What can hang from each mark
V: K
R: D T
Q: L V
M: X
T: E R
A: K N
F: C N
L: D Q
D: L R
E: M T
C: F
N: A
X: M

Every row comes from one small tree of marks. The marks that hang from a mark follow it in brackets, in alphabetical order. Every link used is in the known rows. Which tree was each row made from?
(in the rows, 128 means zero)
Known rows
F{C N}: [ 86  76 152 114 182 142  88  87 142 139 109 143 130 194 124 150 123 100
 161 178 149 170 139 144 159 145 115 105 122  51 189]
F{C N{A{K}}}: [ 99  65 153 128 184 105  93 115 147 134 108 134 119 201  95 152 129  91
 176 191 148 188 144 160 157 147 110 119 123  49 187]
D{L{Q{V}} R}: [139 126 141  73 153 147  93 139 174 147 106 136 120 161 145 107 153 148
 160 163 150 118 185 159 120 137 100  91 103  87 160]
Q{L{D{R}} V}: [118 102 169  49 196 128  93 141 201 135 119 121 126 146 119 144 111 122
 170 178 176 123 203 127 131 145 132  81 124  56 155]
E{M{X} T{R{D{L}}}}: [ 82 160 177 139 186 117  69  66 164 166 107 129 132 174 130 115 149 115
 165  92 130 133 141 156 176 146 139  84 111 158 130]
C{F{N}}: [ 96 103 150 109 173 143  80  90 153 134  79 150  99 184 110 140 115  97
 127 188 158 144 137 110 169 124 104 109 112  58 185]
L{D Q}: [124 100 159  58 158 115 124 106 175 146 109 119 136 190 110 139 122 105
 153 156 143 106 146 136 121 123 109 119 130  86 146]
T{E R{D}}: [ 92 119 149  95 184 110  54 110 123 143 136 158 110 161 124 148 121 100
 153 119 190 122 143 150 135 128 135 121 131 108 147]
Q{L{D{R{T}}} V{K}}: [107 114 174  65 177 118  91 153 187 120 120  98 117 139 112 118 115 140
 155 203 146 113 208 138 125 135 145  91 107  60 119]
R{D T{E{M}}}: [ 79 106 144  87 186  82  79  77 132 144 133 119 143 164 124 158 115  92
 133 140 140 119 155 145 145 151 117 113  99 137 121]
E{M T}: [ 93 114 168  88 162 114 104  56 201 160 126 103 143 178  96 128 137  90
 138 147 120 134 138 130 171 147 108  90 118 115 169]
L{D{R{T{E}}} Q{V{K}}}: [129 135 169  69 156 100 101 154 177 121 131 100 110 157 130 121 132 128
 130 181 136  91 184 154  87 117 130 138 128  94 126]
E{M T{R}}: [ 91 134 188 115 173 128  85  65 188 156 139 115 130 170 104 124 143  88
 141 125 146 131 124 131 163 129 117 100 125 123 166]
D{L R{T{E{M}}}}: [105 141 134 100 171 128  91 108 157 128 120 135 145 163 146 131 152 126
 146 176 135 107 170 154 131 143 104 110 116 166 161]
C{F}: [ 99 119 135  90 161 145  90  91 150 151  87 147 110 172  97 137 114 112
 128 186 164 122 155 114 176 124 113 102 114  75 169]
T{E{M{X}} R{D{L}}}: [ 88 165 160 141 200 114  51  89 133 143 127 155 106 169 145 143 141 106
 159 108 155 120 155 164 161 147 136 109 133 155 132]
L{D{R} Q{V}}: [136 107 171  47 170 129 109 132 189 145 114 112 129 171 130 130 130 115
 148 157 163 102 179 139 104 127 113 106 121  73 158]
V{K}: [ 95 118 142  91 137 133  84 106 157 134 125 121 100 174  87 108 138 116
 144 189 139 129 157 149 161 131 122 109 119  68 158]
A{K N}: [111 107 130  73 176  99 103 111 156 138  96 126 136 206  62 133 147  93
 157 175 162 149 120 133 175 148 115 123  90  92 169]
T{E R{D{L{Q{V{K}}}}}}: [127 159 155 119 149 104  52 148 133 133 156 133  71 154 142 116 131 133
 150 136 148 123 166 178 119 122 129 131 121  90 111]
T{E R{D{L}}}: [ 99 139 133 110 173 122  54 119 120 136 131 167 112 162 138 144 129 121
 172 130 173 128 147 162 135 130 131 115 134 128 143]
Q{L V}: [102  96 159  69 188 120  76 122 186 144 129 132 104 132 105 142 107 125
 168 180 167 142 186 128 160 156 121  72 106  24 141]
T{E}: [101 111 136  79 166 114  83 105 161 137 125 151 113 165 109 151 128 105
 153 170 163 124 148 141 142 138 116 119 145  89 172]
X{M}: [115 108 141  65 174 127  78 104 171 152 105 137 126 170  96 134 146  92
 141 171 160 124 131 114 172 135 114  78 111  88 168]
D{L R}: [112 123 121  80 156 161  92 119 157 138  94 153 136 173 132 110 157 143
 172 178 158 125 175 156 144 137 111  89 117 116 185]
C{F{N{A}}}: [106  85 165 121 165 126  73 107 168 121  75 153  87 183  98 147 105  99
 139 190 150 159 146 114 165 114  90 115 122  53 179]
L{D{R{T{E{M}}}} Q{V}}: [130 126 180  67 187  94 110 117 188 135 142  96 136 161 144 151 124 100
 124 152 139  88 177 136  93 134 106 130 120 121 133]
E{M{X} T}: [ 80 131 180 103 179 110  97  53 204 165 100 114 135 177 100 120 149  98
 145 133 119 129 145 136 184 156 125  85 122 119 159]
D{L{Q{V}} R{T{E}}}: [130 138 137  79 162 120  88 150 161 134 106 139 127 141 158 120 147 154
 153 172 145 103 181 161  96 134 106 112 109 113 140]
N{A}: [106  85 152  84 157 117  83 110 172 133 107 142 113 169  92 137 120 111
 169 173 153 143 163 142 152 128 100 105 128  71 159]
E{M{X} T{R{D}}}: [ 73 140 193 124 196 105  68  60 166 172 110 119 130 173 116 120 145  95
 145  81 147 129 139 147 178 144 143  89 111 139 134]

Write each row's tree
[ 87 158 181 139 205 122  61  82 165 141 134 149  97 164 121 144 144  91
 140 124 170 111 143 144 160 140 128 120 149 121 157]
T{E{M{X}} R}
[125 105 171  50 175 118 112 130 176 144 102 105 148 158 135 124 126 127
 144 164 153  94 176 140  91 121 117 108  99  85 129]
L{D{R{T}} Q{V}}
[126 122 173  67 152 119 107 143 174 130 115  88 123 161 123 103 134 133
 133 182 135  95 185 153  98 117 125 120 101  79 121]
L{D{R{T}} Q{V{K}}}
[108  88 151 126 175 107  85 117 161 128  73 139  89 193  80 146 121  86
 140 204 156 163 142 125 168 127  98 124 112  55 185]
C{F{N{A{K}}}}
[ 84 142 160 105 199 112  82  93 166 141  98 136 134 159 135 129 158 112
 132 151 151  94 174 148 145 151 124 109 121 149 153]
D{R{T{E{M{X}}}}}
[119 119 163  84 137 118  87 122 172 142 134 104  83 162 103 106 134 121
 132 180 135 125 167 153 139 129 109 109 103  39 136]
L{Q{V{K}}}
[111 125 136 100 164  81  96  96 131 145 126 120 141 171 151 138 131 119
 145 136 111 109 158 162 129 145 102 119  92 162 103]
R{D{L{Q}} T{E{M}}}
[106 105 125  81 151 102  98 109 119 154  86 130 153 170 142 110 133 146
 163 144 127 118 159 163 128 134 112  97  73 122  99]
R{D{L{Q}} T}
[ 94 136 152 104 160 127  72  96 148 160 109 140 138 167 123 115 136 127
 177 115 148 141 136 156 151 126 138  89 113 133 140]
E{T{R{D{L}}}}
[112 130 167  69 183 102  86 167 188 109 136 112 105 133 119 138 113 134
 153 202 151 106 206 140 110 137 149 112 133  74 125]
Q{L{D{R{T{E}}}} V{K}}
[ 94 144 171  91 206 107 101  94 180 131 101 125 147 170 131 148 139 103
 141 153 145  87 170 143 130 143 132 118 141 156 150]
L{D{R{T{E{M{X}}}}}}
[127 137 144  99 127 128  91 131 168 132 131 112  88 163 120 100 139 142
 151 188 118 130 171 163 139 131 107 106 106  57 132]
D{L{Q{V{K}}}}
[117 100 155  52 188 135 107 136 189 135 102 133 139 166 115 134 124 124
 172 175 169 115 194 131 138 140 133  88 132  93 165]
Q{L{D{R}}}
[ 98  59 168 123 175 126  81 104 156 128 107 144 118 191 112 155 115 102
 175 179 138 187 151 151 152 137 103 113 131  47 184]
F{C N{A}}
[135 124 174  64 147 124 103 143 189 134 128  95 106 175 117 108 137 120
 137 176 143 101 187 152 110 121 120 118 119  67 147]
L{D{R} Q{V{K}}}
[103  97 156  55 191 123 109 134 176 132  90 125 154 152 120 131 121 137
 169 182 162 106 190 130 126 134 136  89 111 104 137]
Q{L{D{R{T}}}}
[124 121 141  81 150 131  94 119 171 146 118 131 113 158 131 123 131 138
 164 166 136 131 165 149 133 138  98  94 104  62 139]
D{L{Q{V}}}
[120 125 140  89 133 108  79 130 140 142 130 110  95 169 129 105 131 139
 153 158 119 134 177 172 139 138 116 101  86  70 110]
R{D{L{Q{V{K}}}}}
[ 78 148 175 129 211 102  49  81 137 152 131 146 105 168 131 149 135  85
 141  97 172 116 151 152 163 147 136 118 129 133 135]
T{E{M{X}} R{D}}
[110 112 174  72 172 111  89 136 198 121 145 101  92 150  89 138  97 115
 163 200 142 134 192 131 148 142 138  94 129  27 127]
Q{L{D} V{K}}
[109 118 120  84 156  87  93 120 123 146 102 140 139 164 148 133 131 142
 162 143 127 113 156 165 113 136 115 119  97 139 104]
R{D{L{Q}} T{E}}
[120 151 175 112 137 110  70 125 160 154 134 105  97 158 127  89 141 139
 156 122 121 136 154 168 135 121 134 103 101  96 109]
E{T{R{D{L{Q{V{K}}}}}}}
[126 101 170  53 167 112 109 114 188 146 126 107 123 172 115 146 109 104
 153 160 147 113 159 133 115 128 113 109 122  49 138]
L{D Q{V}}
[ 94 162 145 120 189 125  86  99 163 134  92 144 136 161 150 124 161 134
 152 160 135 101 178 157 144 154 122 105 122 169 151]
D{L R{T{E{M{X}}}}}
[112 120 179  70 213  97  93 130 202 122 146 106 131 136 134 167 105 107
 145 176 150 105 199 124 118 153 126 102 124 104 132]
Q{L{D{R{T{E{M}}}}} V}
[118 127 157 101 168 126  63 125 132 153 128 137 109 153 147 121 127 132
 164 120 166 129 158 162 125 127 117  98  92  80 114]
T{R{D{L{Q{V}}}}}
[122 147 155 123 173 105  74 102 129 145 147 137 112 178 152 141 138 107
 146 108 143 113 147 162 133 132 107 127 120 156 127]
T{E{M} R{D{L{Q}}}}
[128 119 166  51 180  99 106 143 179 134 118 116 135 151 143 144 123 121
 141 162 157  88 175 141  78 123 122 128 126 100 137]
L{D{R{T{E}}} Q{V}}
[ 81 105 118  84 163 116  85  99 118 144  93 136 154 161 130 124 123 139
 172 161 140 132 159 159 145 140 124  86  81 117 113]
R{D{L} T}
[100 112 161  84 164 120  73 134 184 130 139 115  79 139  93 121 115 129
 155 198 147 143 193 139 166 151 130  80 108  19 133]
Q{L V{K}}
